Every row comes from one small tree of marks. Brackets hold a mark, then the marks that hang from it, in the order of their numbers. Every link used is in the known rows. Which tree was each row made from?
Known rows
(J474 J274): [-0.07,  0.20,  0.57,  0.06, -0.11,  1.08, -0.69,  0.15, -0.84,  0.55,
  1.70, -0.36,  0.84,  0.13, -0.07,  0.58, -0.81, -0.63, -0.27, -1.67]
(J274 (J969 J60)): [-1.75,  0.83,  0.54,  0.01, -2.07,  2.11, -1.32,  0.57, -0.17,  1.18,
  0.51,  0.89, -0.36,  0.01, -0.39,  1.11,  0.40, -0.13,  0.04, -0.86]
(J241 (J687 (J474 (J60 J834)))): [-0.87,  0.25,  0.64,  0.47, -0.18,  1.78, -0.48,  0.44, -0.37,  0.74,
  2.84,  0.51,  2.92, -0.63, -1.04,  0.90,  1.06, -0.10, -0.84, -2.99]
(J241 (J687 J474)): [-0.51,  0.00,  0.37,  0.09, -1.03,  0.71, -1.05,  0.62, -0.57, -0.07,
  1.98,  0.86,  3.36, -0.59, -0.57,  0.67,  1.02, -0.18, -0.73, -3.76]
(J241 (J687 (J474 J274))): [ 0.02, -0.01,  0.27, -0.21, -0.57,  1.44, -1.61,  0.82, -1.08, -0.06,
  2.19,  0.94,  3.36, -0.09, -0.46,  0.83, -0.42, -0.90, -0.51, -4.64]
(J834 J78 (J681 (J474 J274))): [ 2.07,  0.19, -0.23,  0.83, -0.86, -0.33, -1.57,  0.07, -0.25,  1.19,
  2.18,  0.53,  3.52,  0.36,  0.06, -0.23,  0.93, -0.15, -0.71, -2.07]
(J969 (J60 (J834 (J681 J474)))): [ 1.25,  0.78,  0.58,  0.19, -2.15,  1.63, -0.93, -0.53,  0.12,  2.00,
  2.24, -0.07,  3.20, -0.55,  0.25,  0.56,  1.51,  0.28, -0.59, -0.42]
(J474 J60 (J274 J969) J572): [-1.49,  0.92,  0.40, -0.22, -0.12,  2.75, -0.72,  0.81, -0.59,  0.34,
  1.14,  1.42, -0.69,  0.29, -0.46,  0.88, -0.47, -1.42,  0.16, -4.16]
(J474 (J60 (J834 J78)) J274): [ 0.25,  0.23,  0.33,  1.05,  0.69,  1.50, -0.81,  0.42,  0.07,  0.76,
  2.04, -0.86,  0.55,  0.17, -0.99,  0.52, -0.19, -0.76, -0.63, -0.62]
(J681 (J474 J60 J572) (J834 J78)): [ 0.08, -0.03,  0.63,  0.83, -0.52,  0.09, -0.93, -0.44,  0.36, -0.43,
  1.10,  0.77,  2.05,  0.41,  0.12, -0.99,  1.90, -1.60, -0.58, -1.80]
(J681 (J834 (J78 (J474 J274 J572)))): [ 1.98, -0.57,  0.22, -0.17, -0.74,  0.67, -2.11,  0.40,  0.00, -0.68,
  0.46, -0.50,  1.80,  0.26,  0.10, -0.43, -0.12, -3.54, -0.73, -3.32]
(J687 (J474 (J274 J969))): [-0.65,  0.70,  0.54,  0.19, -0.90,  1.93, -1.60,  0.74, -1.23,  0.79,
  1.45,  0.94,  0.30, -0.05, -0.62,  1.19, -0.05, -0.60,  0.14, -4.54]
(J474 J60 J572): [-1.63,  0.84,  0.55,  0.24, -0.25,  1.20,  0.41,  0.33, -0.31, -0.08,
  1.46,  0.40,  0.58, -0.30, -0.29,  0.14,  0.60, -0.93, -0.39, -3.74]
(J60 (J834 J681)): [ 0.40,  0.22,  0.19,  0.42, -0.07,  0.44,  0.16, -0.01,  0.35,  1.70,
  2.49, -0.81,  2.01, -0.90, -0.42,  0.49,  1.11,  0.72, -0.66, -0.38]
(J687 (J474 (J60 (J834 J681)))): [-0.82,  1.25,  0.90,  1.08, -0.14,  1.20,  0.42,  0.17, -0.21,  2.00,
  2.91,  0.11,  2.95, -1.08, -0.95,  0.29,  1.65,  0.58, -0.49, -3.42]
(J241 J687): [-0.34, -0.57,  0.06, -0.14, -0.49,  0.42, -0.60,  0.49, -0.05, -0.18,
  1.88,  0.61,  2.56, -0.08, -0.31,  0.67,  0.21,  0.02, -0.79, -1.28]
(J681 (J474 J60 J274) (J834 J78)): [ 0.43, -0.14,  1.05,  1.03,  0.26,  0.47, -1.24, -0.52, -0.23,  0.53,
  1.61,  0.63,  2.54,  1.25,  0.15, -0.60,  0.19, -1.28, -0.30, -0.90]
(J687 (J474 (J60 J834) J572)): [-0.85,  0.98,  0.83,  0.45, -0.65,  2.16, -0.19,  0.30, -0.50,  0.25,
  2.11, -0.15,  0.79, -1.19, -0.77,  0.55,  1.26, -1.05, -0.54, -4.84]
(J274 (J969 (J60 (J834 J681)))): [-0.80,  0.91,  0.17,  0.04, -1.57,  2.29, -1.03,  0.48,  0.64,  2.19,
  1.49,  0.44,  0.74, -0.71, -0.60,  1.20,  1.18,  0.58, -0.14, -0.20]
(J969 J60): [-1.23,  0.67,  0.77,  0.06, -1.60,  1.55, -0.67,  0.18, -0.25,  0.66,
  0.90, -0.07,  0.81, -0.18, -0.15,  0.55,  0.11, -0.33, -0.34, -1.22]
(J834 J681): [-0.58,  0.44,  0.23,  0.52, -0.37, -0.37,  0.23,  0.13,  0.03,  1.31,
  1.97,  0.26,  2.41, -0.50, -0.16,  0.07,  1.04,  0.77, -0.40, -1.79]
(J681 (J474 J274 J572) (J834 J78)): [ 1.79, -0.48,  0.36,  0.06, -0.57,  0.63, -2.19, -0.26,  0.01, -0.71,
  0.96,  0.28,  2.19,  0.65,  0.38, -0.68,  0.76, -2.32, -0.47, -2.33]
(J60 (J834 (J78 (J474 J572)) J681)): [ 2.61, -0.06, -0.79,  0.30, -1.55, -0.10, -1.18,  0.73,  0.88,  0.63,
  1.71, -0.83,  2.31, -1.19, -0.49,  0.05,  1.96, -1.60, -1.46, -3.05]
(J78 J474): [ 1.04, -0.16,  0.49,  0.13, -1.51,  0.08, -0.46, -0.03, -0.72,  0.43,
  1.40, -0.34,  1.36, -0.15,  0.10,  0.49,  0.28, -1.09, -0.86, -2.31]

Which tree is each row?
[-1.55,  1.35,  0.54,  0.01, -0.72,  3.13, -1.17,  1.08, -1.15,  0.35,
  1.31,  1.71,  0.04, -0.20, -0.76,  0.89,  0.21, -1.54,  0.35, -6.77] -> (J687 (J474 J60 (J274 J969) J572))
[ 1.67,  0.47, -0.01,  0.78, -2.22,  0.83, -1.71, -0.18,  0.76,  1.68,
  1.91, -0.16,  3.09, -0.40, -0.15,  0.19,  2.14,  0.22, -0.98,  0.04] -> (J969 (J60 (J834 J78 (J681 J474))))
[ 0.66,  0.64,  0.49, -0.34, -0.70,  2.03, -0.52,  0.51, -1.07,  0.33,
  1.50,  0.37,  1.30,  0.13,  0.05,  0.39, -0.93, -2.69, -0.51, -5.62] -> (J78 (J474 J60 J274 J572))
[ 1.74,  0.17,  0.37,  0.94, -0.13,  1.11, -1.33, -0.26, -0.28,  1.05,
  2.52, -0.36,  1.54,  0.41, -0.35,  0.38,  0.23, -0.72, -0.84, -0.75] -> (J681 (J474 (J60 (J834 J78)) J274))
[ 0.09,  0.17,  0.13,  0.72, -1.42,  1.43, -1.50,  0.41,  0.75,  0.64,
  1.02, -1.22,  0.40, -0.65, -0.81,  0.55,  1.10, -0.45, -0.94,  0.58] -> (J969 (J60 (J834 J78)))
[ 2.28,  0.05,  0.24,  0.20, -1.91,  2.24, -2.44,  0.60,  0.01,  0.93,
  1.12, -1.27,  1.02, -0.16, -0.41,  0.90, -0.37, -2.32, -1.04, -1.31] -> (J969 (J60 (J834 (J78 (J474 J274)))))
[-0.21,  1.09,  0.76,  0.11, -0.08,  3.15, -0.70,  0.50, -0.92,  0.23,
  2.20, -0.07,  0.77, -0.83, -0.77,  0.65,  0.12, -1.77, -0.37, -5.75] -> (J687 (J474 (J60 J834) J274 J572))
[ 1.46,  0.64,  0.57,  0.07,  0.01,  1.64, -0.07,  0.12, -0.49,  2.06,
  2.87, -0.20,  3.00, -0.14, -0.30,  0.51, -0.41, -1.05, -0.65, -3.02] -> (J78 (J474 (J60 (J834 J681)) J274))
[ 0.56,  0.74, -0.17,  1.09, -1.12, -0.16, -0.55,  0.26,  0.37,  0.54,
  1.90,  1.32,  3.28, -0.18, -0.16, -0.63,  2.33, -0.40, -0.80, -3.73] -> (J834 J78 (J681 (J474 J60 J572)))
[-0.73,  0.55,  0.44, -0.15, -1.71,  2.81, -1.29,  0.28,  0.25,  1.37,
  1.04, -0.16, -0.83, -0.51, -0.57,  1.53,  0.70, -0.17, -0.22,  0.26] -> (J274 (J969 (J60 J834)))
[-0.36,  0.19,  1.25,  0.14, -0.41,  1.09, -0.26, -0.87, -0.35,  0.01,
  1.52,  0.85,  2.22,  0.49,  0.58, -0.61,  1.29, -1.46, -0.25, -2.50] -> (J681 (J474 J60 J572) J834)
[ 0.43,  0.21, -0.05,  0.71, -1.29,  0.19, -0.81,  0.77,  0.04, -0.25,
  0.94,  0.39,  1.07, -0.22, -0.41, -0.12,  1.02, -2.24, -1.14, -4.28] -> (J834 (J78 (J474 J60 J572)))
[-0.07,  0.91,  0.65,  0.50,  1.08,  1.66,  0.30,  0.16, -0.20,  2.00,
  2.87, -0.20,  2.13, -0.16, -0.56,  0.43, -0.27,  0.06, -0.34, -1.63] -> (J474 (J60 (J834 J681)) J274)
[-1.00,  0.67,  0.40, -0.41, -0.30,  2.59, -1.11,  1.18, -0.95, -0.32,
  2.01,  1.74,  3.23, -0.21, -0.71,  0.56, -0.11, -1.89, -0.39, -7.05] -> (J241 (J687 (J474 J60 J274 J572)))
[ 1.63, -0.09,  0.13,  0.35, -2.49,  1.14, -1.86,  0.46,  0.43,  0.85,
  1.00, -1.23,  1.07, -0.51, -0.52,  0.69,  0.94, -1.64, -1.28, -0.61] -> (J969 (J60 (J834 (J78 J474))))
[ 0.15,  0.36,  1.35, -0.16,  0.00,  1.95, -0.72, -0.73, -0.82,  0.06,
  1.59,  0.87,  2.39,  0.90,  0.60, -0.46, -0.01, -2.09,  0.01, -3.29] -> (J681 (J474 J60 J274 J572) J834)
[ 0.99,  0.50,  0.58,  0.14, -0.78,  1.80, -0.23, -0.56, -0.34,  0.49,
  2.40, -0.04,  1.02, -0.30,  0.15,  0.35,  1.33, -0.94, -0.73, -2.48] -> (J681 (J474 (J60 J834) J572))
[ 1.44,  0.37,  0.54, -0.43, -0.52,  2.71, -0.61,  0.31, -0.65,  0.40,
  1.99, -0.53,  0.81, -0.24, -0.10,  0.74, -0.58, -2.69, -0.80, -4.43] -> (J78 (J474 (J60 J834) J274 J572))
[-0.09,  0.42, -0.04, -0.50, -0.62,  2.20, -1.41,  0.76, -0.55, -0.02,
  0.84,  0.79, -0.90,  0.01, -0.31,  0.97, -0.29, -1.47,  0.04, -3.90] -> (J474 (J274 J969) J572)
[ 0.01, -0.35,  0.90,  1.20, -0.34, -0.53, -0.60, -0.05,  0.20,  0.45,
  0.94,  0.14,  2.18,  0.54, -0.27, -0.63,  0.79, -1.81, -0.81, -1.03] -> (J681 (J834 (J78 (J474 J60))))
[-1.17,  1.37,  0.88,  0.18, -0.40,  2.41, -0.60,  0.73, -1.25,  0.06,
  1.61,  0.78,  1.47, -0.39, -0.53,  0.27, -0.05, -1.82, -0.11, -6.98] -> (J687 (J474 J60 J274 J572))
[-1.61,  0.73,  0.64,  0.33,  0.20,  2.15, -0.53,  0.47, -0.81,  1.17,
  1.50,  1.16, -0.30,  0.60, -0.58,  1.03, -0.82, -0.29,  0.29, -2.21] -> (J474 J60 (J274 J969))
[ 1.16,  0.00,  0.30,  1.29, -0.67,  0.53, -0.84, -0.45,  0.17,  0.88,
  2.42, -0.35,  1.43,  0.00, -0.39,  0.20,  1.62, -0.03, -1.03,  0.16] -> (J681 (J474 (J60 (J834 J78))))
[-1.69,  0.41,  0.74,  0.60, -0.39,  0.99, -0.42,  0.70, -0.67,  0.20,
  2.32,  1.48,  3.47, -0.25, -0.83,  0.62,  0.82, -0.17, -0.61, -4.26] -> (J241 (J687 (J474 J60)))
[ 3.15, -0.45, -0.53, -0.21, -1.14,  1.35, -2.06,  0.68,  0.05, -0.20,
  1.43, -1.27,  0.70, -0.54, -0.33,  0.58,  0.17, -2.96, -1.28, -3.42] -> (J60 (J834 (J78 (J474 J274 J572))))
[ 2.13,  0.31,  0.04, -0.16, -1.40,  0.98, -0.53, -0.44,  0.23,  0.91,
  2.58, -0.17,  2.70, -0.94,  0.39,  0.16,  1.92, -0.25, -0.88, -2.59] -> (J60 (J834 (J681 (J474 J572))))
[-0.39,  0.11, -0.08, -0.36, -1.41,  1.33, -1.31,  0.98, -0.46, -0.80,
  1.61,  1.13,  2.95, -0.94, -0.49,  0.53,  1.39, -1.22, -0.77, -5.97] -> (J241 (J687 (J474 J572)))
[ 1.74,  0.10, -0.72,  0.42, -1.75, -0.65, -1.10,  0.86,  0.49,  0.34,
  1.14,  0.19,  2.56, -0.79, -0.18, -0.29,  1.74, -1.71, -1.24, -4.27] -> (J834 (J78 (J474 J572)) J681)
[-0.26,  0.29, -0.16,  0.85,  0.00,  1.22, -0.46,  0.56,  0.68, -0.02,
  1.64, -0.60,  0.09, -0.76, -0.93,  0.18,  1.35, -1.02, -1.01, -1.75] -> (J474 (J60 (J834 J78)) J572)
[ 1.75, -0.79,  0.54,  0.47, -0.38, -0.04, -1.75,  0.14, -0.11,  0.11,
  0.70, -0.60,  2.11,  0.68,  0.01, -0.33, -0.28, -2.42, -0.72, -1.14] -> (J681 (J834 (J78 (J474 J274))))
[-0.55,  0.33,  0.26, -0.03, -0.58,  2.46, -0.63,  0.72, -0.06, -0.14,
  2.49,  0.66,  2.48, -0.95, -0.99,  0.69,  1.21, -1.13, -0.85, -4.98] -> (J241 (J687 (J474 (J60 J834) J572)))
[ 0.48,  0.69,  0.63, -0.14, -0.74,  2.16, -0.62, -0.12, -1.02,  0.13,
  2.01,  0.91,  1.66,  0.42,  0.37,  0.19, -0.19, -1.57, -0.24, -4.71] -> (J681 (J474 J60 J274 J572))
[ 2.09, -0.08, -0.31,  0.58, -0.97, -0.48, -1.46,  0.79, -0.11,  1.24,
  1.60,  0.00,  2.96,  0.01, -0.28,  0.03,  0.11, -1.27, -0.94, -3.10] -> (J834 (J78 (J474 J274)) J681)
[ 2.05, -0.41, -0.18,  0.39, -1.09,  0.09, -1.75,  0.60, -0.40,  0.31,
  1.17, -0.47,  1.44,  0.35, -0.27,  0.34, -0.35, -1.91, -0.98, -2.58] -> (J834 (J78 (J474 J274)))
[ 2.42,  0.18, -0.77,  0.08, -1.13,  0.17, -1.71,  1.11,  0.09,  0.40,
  1.22,  0.14,  2.77, -0.35, -0.22, -0.14,  0.41, -2.29, -1.00, -5.30] -> (J834 (J78 (J474 J274 J572)) J681)
[-0.18,  0.60, -0.36,  0.95,  0.14,  0.67, -0.19,  0.71,  1.15,  0.83,
  2.15, -0.20,  1.84, -1.06, -0.97, -0.15,  1.90, -0.41, -0.96, -2.37] -> (J474 (J60 (J834 J78 J681)) J572)
[-0.37,  0.75,  0.23,  1.06, -0.79,  1.43, -0.80,  0.77,  0.21, -0.12,
  1.65, -0.30,  0.92, -1.28, -1.26,  0.18,  2.15, -1.37, -0.88, -4.45] -> (J687 (J474 (J60 (J834 J78)) J572))
[-0.57,  0.90,  0.30,  0.39,  0.67,  2.33, -0.24,  0.45, -0.06,  2.39,
  2.52,  0.69,  0.90, -0.08, -0.81,  1.07,  0.04,  0.34,  0.07, -1.49] -> (J474 (J60 (J834 J681)) (J274 J969))
[-1.03,  1.50,  0.47, -0.63, -2.54,  3.92, -2.37,  1.30, -0.92,  0.38,
  0.48,  1.28,  0.17, -0.52, -0.57,  1.18,  0.18, -2.07,  0.32, -6.46] -> (J687 (J474 (J274 (J969 J60)) J572))
[ 1.06, -0.71,  0.55,  0.84, -0.83, -0.82, -1.46, -0.81,  0.25,  0.06,
  1.17, -0.03,  2.41,  0.48,  0.27, -0.67,  1.76, -0.68, -0.71,  0.58] -> (J681 J474 (J834 J78))
